What can hang from each mark:
Z954: Z54
Z330: Z96
Z54: Z149 Z914 Z954
Z149: Z553
Z914: Z54 Z553
Z553: Z149 Z437
Z15: Z330 Z914
Z96: Z437
Z437: Z96 Z553

Every row comes from one small tree of marks. The marks that hang from a mark follow it in brackets, in the order of their numbers. Every link used is in the known rows. Which tree was each row made from?
Known rows:
Z96(Z437(Z553)): -0.75,-2.20,1.16,-0.47,-2.09,0.85,1.32,-1.69,-0.09,2.56,-0.12,-2.04,2.40,-1.28,-0.31,-0.95,0.18,-0.27,-0.04,-0.04,-0.48,-0.41,-0.15,0.16,1.44,3.62,0.35,-0.34,-2.49
Z437(Z96 Z553(Z149)): -0.57,-0.78,-0.75,-1.16,-0.83,0.15,3.73,-0.45,-1.51,2.80,-0.46,-1.72,4.06,-0.91,-0.20,0.42,-0.34,0.61,0.09,-0.25,-0.49,-0.78,0.02,-0.01,0.97,2.99,-0.14,-0.45,-4.49
Z54(Z914(Z553)): 0.88,-1.62,-2.15,-1.02,-1.79,0.50,2.51,-1.44,-0.34,3.18,-0.31,-1.75,2.37,-0.67,-0.22,0.91,1.21,-0.14,-0.71,0.11,-0.15,-1.22,0.10,-0.22,0.47,-0.54,-0.10,0.24,-1.48
Z15(Z330 Z914): -0.01,-1.32,0.21,-0.20,-1.38,1.00,0.55,-1.91,-1.13,1.22,-0.50,-2.29,1.62,-1.19,1.06,0.91,1.35,-1.63,-0.35,0.46,-0.92,-0.72,0.29,-0.01,0.48,-2.57,0.09,0.35,-2.93
Z15(Z330 Z914(Z54)): 0.06,-1.96,-0.86,-0.59,-0.92,0.88,-0.65,-0.68,-0.74,1.27,-1.16,-2.29,1.77,-1.59,0.71,0.82,1.32,-0.89,-0.08,-0.70,-0.50,-0.88,0.26,-0.69,0.02,-2.32,0.23,0.12,-4.40
Z553(Z149 Z437(Z96)): -0.54,-0.43,0.58,-1.12,-1.20,-0.17,5.23,-0.87,-2.99,2.70,-0.55,-1.41,3.91,-1.23,-0.11,0.57,-1.28,-0.42,0.22,-0.51,-0.94,-0.93,0.58,-0.44,-0.55,2.28,-0.49,-0.17,-3.94
Z149(Z553(Z437(Z96))): -0.56,-0.37,0.06,-0.30,-1.11,-0.20,3.09,-1.05,-1.01,4.25,-0.14,-1.35,2.80,-0.93,-0.26,-0.13,-0.46,0.83,0.43,0.05,-1.54,-0.77,1.01,-1.14,0.35,2.68,-0.50,0.41,-3.04
Z15(Z914(Z54 Z553(Z149))): 0.61,-1.63,-2.26,-1.26,-1.29,0.55,3.70,0.08,-0.57,2.39,-0.65,-2.05,3.58,-1.64,0.92,1.49,0.44,-0.11,0.11,-2.05,-0.61,-1.26,-0.08,-2.73,-0.65,-0.32,-0.42,-0.10,-2.56
Z954(Z54(Z914(Z553(Z149)))): 1.29,-1.65,-3.29,-1.35,-1.51,-0.24,3.64,-0.79,-0.89,2.70,-0.52,-1.41,3.36,-1.32,-0.06,2.02,0.43,0.04,-0.66,-0.79,-0.93,-1.04,-1.10,-1.31,-0.04,0.63,0.04,-0.15,-3.63
Z437(Z96): -0.41,-1.22,-1.56,-0.64,-1.03,0.49,1.61,-0.89,-0.88,2.75,-0.62,-1.92,2.54,-0.66,-0.60,0.15,0.49,-0.01,-0.45,-0.96,0.25,-0.81,0.96,0.17,0.74,0.36,-0.28,-0.06,-3.58
Z914(Z54(Z149(Z553(Z437(Z96))))): -0.10,-1.04,-1.03,-1.59,-0.29,-0.02,1.97,0.81,-1.22,4.55,-2.81,-1.19,2.94,-0.98,-0.35,-0.05,-0.93,1.51,0.48,-0.22,-0.70,-0.82,1.03,-1.03,0.32,3.21,-0.59,-0.14,-3.98
Z15(Z914(Z54 Z553(Z149 Z437))): 0.18,-1.25,-0.95,-1.11,-1.42,-0.11,5.54,0.13,-1.63,2.70,-0.56,-1.71,4.00,-1.99,0.90,1.37,-0.51,-0.44,0.75,-1.52,-1.34,-1.32,0.02,-3.23,-1.41,0.84,-0.30,0.04,-3.02
Z96(Z437(Z553(Z149))): -0.50,-1.84,1.80,-0.99,-2.08,0.78,2.87,-1.63,-1.11,2.16,-0.07,-1.89,3.22,-1.46,0.16,-0.52,-0.73,-0.43,0.02,-0.22,-0.98,-0.45,-0.73,0.11,0.87,4.34,0.00,-0.63,-2.58
Z553(Z149 Z437): 0.27,-0.87,1.96,-0.99,-2.08,0.57,4.65,-1.92,-2.34,2.20,-0.30,-1.44,3.04,-1.31,0.34,0.18,-0.91,-0.98,0.04,-0.20,-0.89,-0.88,-0.18,-0.49,-0.60,1.88,-0.45,-0.22,-1.95
Z330(Z96(Z437)): -0.21,-1.66,0.28,-0.43,-1.94,0.47,1.94,-1.45,-0.76,2.15,-0.24,-1.52,1.54,-1.18,-0.75,-0.20,-0.02,-1.48,-0.17,-0.43,-0.09,-0.48,-0.27,0.24,-0.18,1.84,0.05,-0.08,-1.57
Z15(Z330): 0.10,-1.62,0.47,-0.54,-1.40,1.16,-0.35,-2.56,-0.78,1.57,-0.16,-2.24,1.49,-1.23,-0.13,0.05,1.19,-1.47,-0.42,0.44,-0.25,-0.77,-0.16,0.42,1.14,-0.64,0.10,0.04,-3.32
Z54(Z149 Z914 Z954): 1.93,-1.51,2.04,-1.41,-1.50,0.98,1.30,-0.53,-1.31,2.46,-3.26,-1.21,1.31,0.58,0.64,1.25,0.45,0.56,-1.47,2.14,0.67,-1.03,0.86,2.40,0.13,-0.56,-0.17,-0.24,0.24
Z954(Z54(Z149)): 0.97,-2.07,-2.08,-1.31,-1.29,0.85,0.72,-0.54,-0.34,2.60,-2.65,-1.52,1.71,-0.87,-0.37,0.71,0.44,-0.29,-0.87,-0.40,0.21,-0.43,-0.35,-0.28,1.32,0.86,0.11,-0.43,-3.25
Z914(Z54 Z553(Z437)): 0.25,-1.91,-1.72,-0.90,-1.48,-0.07,3.24,-0.34,-0.27,3.40,-0.36,-1.82,3.01,-1.88,-0.63,-0.16,0.24,-0.04,0.60,-1.54,-0.34,-1.29,0.02,-2.69,-0.09,2.07,0.05,0.07,-3.10
Z54(Z149(Z553) Z914 Z954): 2.17,-0.99,2.39,-1.15,-1.42,0.95,0.62,-0.63,-0.44,3.63,-2.81,-1.10,1.22,0.82,1.00,0.94,0.36,1.54,-1.24,2.38,-0.28,-0.93,0.89,1.63,0.40,0.39,-0.52,0.04,0.97
Z914(Z54 Z553(Z149 Z437(Z96))): -0.32,-1.03,-2.23,-1.45,-0.60,-0.73,5.41,0.70,-1.96,3.43,-0.61,-1.59,4.82,-2.00,-0.55,0.74,-0.95,0.32,0.97,-2.01,-0.67,-1.41,0.28,-2.72,-0.68,3.00,-0.31,-0.22,-5.17
Z914(Z54(Z149 Z954) Z553(Z437)): 1.33,-1.74,0.96,-1.32,-1.02,0.09,3.46,0.81,-0.61,3.50,-2.81,-1.47,2.72,-0.80,0.10,0.51,-0.32,0.59,0.29,0.27,0.25,-1.45,0.57,-1.59,0.00,2.61,0.01,-0.17,-1.18

Which tree is each row?
1.56,-1.59,-2.20,-1.45,-1.25,0.49,0.26,-0.50,-0.19,3.83,-2.71,-1.10,1.48,-0.35,0.20,1.21,0.47,1.28,-1.14,1.00,-1.00,-0.45,-0.25,0.19,0.93,0.70,-0.19,-0.07,-2.47 | Z954(Z54(Z149(Z553) Z914))
1.34,-1.33,1.92,-0.73,-0.36,1.00,-1.02,0.33,-0.10,2.49,-3.21,-1.80,1.25,-0.42,1.78,1.31,0.81,0.76,-0.18,1.36,-0.91,-0.92,0.71,-0.44,0.30,-0.72,-0.17,0.15,-1.85 | Z15(Z330 Z914(Z54(Z149(Z553) Z954)))
1.63,-1.49,0.48,-0.61,-1.69,0.19,2.63,-0.93,-0.14,2.86,-0.66,-1.60,2.13,-0.04,0.29,1.24,1.19,0.40,-0.87,0.84,0.06,-1.47,0.58,0.16,0.03,-0.36,0.07,0.28,0.24 | Z54(Z914(Z553) Z954)
0.01,-1.56,-1.74,-0.54,-1.45,-0.09,4.15,0.21,-0.61,3.05,-0.64,-1.81,3.21,-1.78,0.52,0.77,0.38,-0.35,0.70,-1.51,-1.08,-1.26,0.51,-3.11,-0.77,0.09,0.01,0.39,-2.86 | Z15(Z914(Z54 Z553(Z437)))
1.70,-1.03,2.83,-0.75,-1.32,1.23,0.61,-0.94,0.34,3.52,-2.34,-1.55,1.16,0.38,0.83,0.25,0.43,1.14,-0.82,1.36,-0.16,-0.82,0.73,0.31,1.12,1.71,-0.59,-0.02,1.05 | Z54(Z149(Z553) Z954)
1.46,-2.03,-4.20,-1.72,-1.17,0.13,2.17,-0.21,-0.41,3.48,-2.61,-1.37,2.37,-0.78,-0.34,1.78,0.77,0.16,-0.90,0.28,-0.13,-0.91,-0.46,-0.48,1.02,0.36,0.17,-0.15,-3.05 | Z954(Z54(Z149 Z914(Z553)))
1.48,-0.67,2.63,-0.89,-1.88,-0.40,6.19,-0.85,-2.27,2.86,-0.50,-1.10,3.58,-0.57,0.80,1.52,-0.66,0.01,-0.15,1.14,-1.06,-1.56,0.13,-0.41,-1.37,1.48,-0.19,0.11,-0.35 | Z54(Z914(Z553(Z149 Z437)) Z954)
0.58,-1.29,-0.26,-1.36,-0.08,-0.62,4.04,1.94,-1.26,3.90,-3.14,-1.43,3.60,-0.78,-0.31,0.87,-0.65,1.13,0.57,-0.08,0.20,-1.49,1.15,-1.38,-0.10,3.00,-0.01,-0.20,-3.07 | Z914(Z54(Z149 Z954) Z553(Z437(Z96)))
-1.06,-1.04,-2.44,-0.60,-0.08,-0.86,3.45,0.62,-1.70,2.75,-0.87,-1.96,3.83,-2.16,0.20,1.30,0.30,-0.67,1.28,-0.74,-1.50,-1.32,0.69,-2.68,-0.32,-0.18,0.27,0.51,-6.60 | Z15(Z330 Z914(Z54 Z553(Z437(Z96))))
0.39,-0.51,0.45,-0.50,-0.99,-1.15,5.18,0.28,-1.81,3.64,-0.95,-1.19,3.45,-0.33,-0.03,1.39,-0.11,0.74,0.09,0.97,-0.80,-1.56,1.35,-0.27,-0.68,1.24,0.11,0.43,-2.25 | Z54(Z914(Z553(Z437(Z96))) Z954)
0.40,-1.54,-0.90,-1.40,-1.47,-0.04,4.73,-0.35,-1.33,2.99,-0.32,-1.65,3.95,-2.03,-0.21,0.41,-0.66,-0.23,0.67,-1.62,-0.62,-1.34,-0.42,-2.84,-0.78,2.82,-0.30,-0.23,-3.26 | Z914(Z54 Z553(Z149 Z437))
1.07,-1.52,-2.46,-1.62,-1.43,-0.52,4.37,-0.12,-1.39,3.81,-2.42,-0.95,2.90,-1.13,-0.26,1.65,-0.14,-0.12,-0.25,0.87,-0.99,-0.96,-0.43,-0.92,0.26,1.52,0.32,-0.03,-3.26 | Z954(Z54(Z149 Z914(Z553(Z437))))
1.42,-1.18,-0.51,-1.58,-1.52,1.21,0.66,-1.30,-0.66,3.93,-2.39,-1.24,1.37,0.09,0.51,0.55,0.49,0.92,-1.14,1.77,-0.51,-0.70,0.49,1.27,0.78,0.27,-0.69,0.00,-0.40 | Z54(Z149(Z553) Z914)
0.92,-0.11,2.41,-1.09,-0.66,-0.40,3.49,0.47,-2.11,4.40,-3.03,-0.64,2.57,0.49,0.69,1.16,-0.89,1.85,-0.38,2.58,-1.09,-1.03,1.62,1.27,-0.25,2.00,-0.49,0.20,-1.06 | Z54(Z149(Z553(Z437(Z96))) Z914 Z954)
0.20,-1.36,-3.33,-0.57,-0.44,-0.22,1.64,-0.02,-0.30,1.96,-0.54,-1.87,2.32,-1.85,0.14,1.63,1.41,-1.29,0.67,-0.40,-0.57,-1.20,-0.42,-2.30,-0.34,-1.48,0.41,0.44,-4.30 | Z15(Z330(Z96) Z914(Z54 Z553))
1.30,-1.27,0.99,-0.94,-0.09,0.25,0.67,1.20,-1.31,1.33,-3.58,-1.36,1.30,-0.53,0.93,1.87,0.62,-0.66,-0.07,1.66,0.21,-1.00,0.27,0.44,-0.75,-1.58,0.34,-0.04,-2.46 | Z15(Z330(Z96) Z914(Z54(Z149 Z954)))
0.96,-1.18,-0.55,-0.07,-0.28,-0.46,1.77,0.73,-0.16,1.72,-1.00,-1.83,2.13,-1.15,0.57,1.96,1.47,-0.72,0.54,0.39,-0.44,-1.42,-0.04,-1.90,-0.92,-1.40,0.60,0.50,-2.82 | Z15(Z330(Z96) Z914(Z54(Z954) Z553))
1.39,-2.06,-2.47,-1.63,-1.39,0.56,0.92,-0.24,-1.07,2.74,-3.12,-1.19,1.62,-0.48,-0.19,1.46,0.48,0.13,-1.37,0.53,0.09,-0.56,-0.24,1.13,0.65,-0.29,0.16,-0.36,-3.26 | Z954(Z54(Z149 Z914))
0.32,-0.27,-1.21,-0.73,-0.86,-0.02,4.44,-1.31,-1.73,1.59,0.19,-1.72,3.14,-1.60,0.87,2.30,0.68,-2.23,0.47,0.72,-1.31,-1.12,-0.98,-1.62,-0.54,-1.14,-0.06,0.34,-2.89 | Z15(Z330(Z96) Z914(Z553(Z149)))
1.50,-1.85,0.42,-1.01,-1.16,0.40,2.68,0.26,-0.06,2.46,-0.81,-2.03,3.19,-1.02,0.24,0.89,0.33,0.70,-0.09,-1.43,0.31,-1.54,-0.15,-1.96,-0.46,1.74,-0.19,-0.29,-1.52 | Z914(Z54(Z954) Z553(Z149))
-0.42,-1.21,1.20,-0.90,-1.75,0.10,3.79,-1.02,-1.46,2.11,-0.01,-1.37,3.06,-1.43,-0.29,-0.03,-0.86,-0.87,0.33,0.42,-0.74,-0.42,-1.16,-0.05,0.13,4.47,0.17,-0.53,-2.47 | Z330(Z96(Z437(Z553(Z149))))
1.13,-1.64,-1.95,-1.02,-1.17,0.84,0.16,-0.82,0.63,3.72,-2.25,-1.43,1.41,-0.75,0.03,0.59,0.53,0.78,-0.66,0.04,-0.80,-0.34,-0.41,-1.05,1.63,2.06,-0.28,-0.14,-2.47 | Z954(Z54(Z149(Z553)))
1.17,-1.85,1.67,-1.00,-0.40,0.99,-0.40,0.52,-1.03,1.38,-3.62,-1.96,1.42,-0.55,1.43,1.45,0.79,-0.26,-0.43,1.09,0.06,-1.02,0.75,0.32,0.00,-1.75,0.20,-0.13,-2.73 | Z15(Z330 Z914(Z54(Z149 Z954)))
1.80,-1.82,1.45,-1.12,-0.89,1.08,-0.74,0.48,0.73,3.54,-2.97,-1.58,1.33,0.01,0.50,0.17,0.37,1.91,-0.54,0.30,0.26,-0.95,0.74,-0.38,0.58,1.84,-0.44,-0.26,-0.49 | Z914(Z54(Z149(Z553) Z954))
-0.19,-1.38,-2.97,-1.90,-0.23,-0.38,4.07,1.08,-1.43,4.15,-2.68,-1.53,3.86,-1.45,-0.82,0.51,-0.64,0.53,0.71,-0.81,0.07,-1.27,0.85,-1.77,0.41,2.74,-0.25,-0.24,-4.71 | Z914(Z54(Z149) Z553(Z437(Z96)))
1.12,-1.23,-1.25,-1.54,-1.79,0.51,3.92,-1.53,-1.41,2.75,-0.18,-1.64,3.28,-0.91,0.21,1.41,0.36,-0.37,-0.63,-0.04,-0.33,-1.30,-0.38,-0.29,-0.24,0.23,-0.46,-0.11,-1.59 | Z54(Z914(Z553(Z149)))
1.18,-1.18,-0.80,-1.25,-1.50,-0.10,2.42,-0.37,-1.24,4.22,-2.61,-0.59,1.91,-0.72,0.19,1.06,-0.43,0.96,-0.45,1.47,-1.63,-0.52,-0.14,-0.22,0.28,1.90,-0.05,0.08,-2.80 | Z954(Z54(Z149(Z553(Z437)) Z914))
-0.63,-1.63,0.45,-0.32,-1.78,0.07,2.29,-1.09,-0.36,2.52,-0.07,-1.46,2.18,-1.23,-0.73,-0.57,-0.04,-0.82,0.28,0.60,-0.45,-0.38,-0.71,0.19,0.69,3.77,0.52,-0.21,-2.28 | Z330(Z96(Z437(Z553)))
0.10,-0.64,-1.89,-1.97,-0.74,-0.57,5.35,0.08,-2.54,4.27,-2.41,-1.10,3.75,-0.65,-0.34,1.34,-0.59,0.18,0.02,1.32,-0.51,-1.24,0.91,0.21,0.20,1.39,-0.33,0.04,-3.21 | Z54(Z149 Z914(Z553(Z437(Z96))))
1.66,-0.97,2.01,-1.35,-1.49,-0.14,4.93,-0.26,-1.77,3.53,-2.53,-1.11,2.57,-0.03,0.60,1.40,-0.27,0.19,-0.40,2.39,-0.36,-1.41,0.68,0.42,-0.24,1.21,-0.01,0.07,0.14 | Z54(Z149 Z914(Z553(Z437)) Z954)
1.69,-2.20,-0.27,-1.45,-0.77,0.68,1.26,0.71,0.45,3.16,-2.91,-1.90,2.24,-0.49,0.04,0.72,0.60,0.78,-0.33,-0.18,1.03,-1.39,0.45,-1.10,0.68,1.63,-0.11,-0.37,-0.83 | Z914(Z54(Z149 Z954) Z553)
0.24,-0.82,-0.66,-0.81,-1.21,0.58,3.31,-1.97,-1.44,1.59,0.09,-2.27,3.23,-1.75,1.30,1.87,0.84,-1.69,0.18,0.12,-1.43,-1.13,-0.50,-1.65,0.16,-1.21,-0.21,0.25,-2.84 | Z15(Z330 Z914(Z553(Z149)))
1.65,-2.29,1.19,-1.38,-0.93,1.14,0.01,0.64,-0.25,2.35,-3.42,-1.69,1.48,-0.19,0.20,0.39,0.29,0.82,-0.78,-0.08,1.21,-1.05,0.70,0.40,0.33,0.82,-0.11,-0.54,-1.17 | Z914(Z54(Z149 Z954))
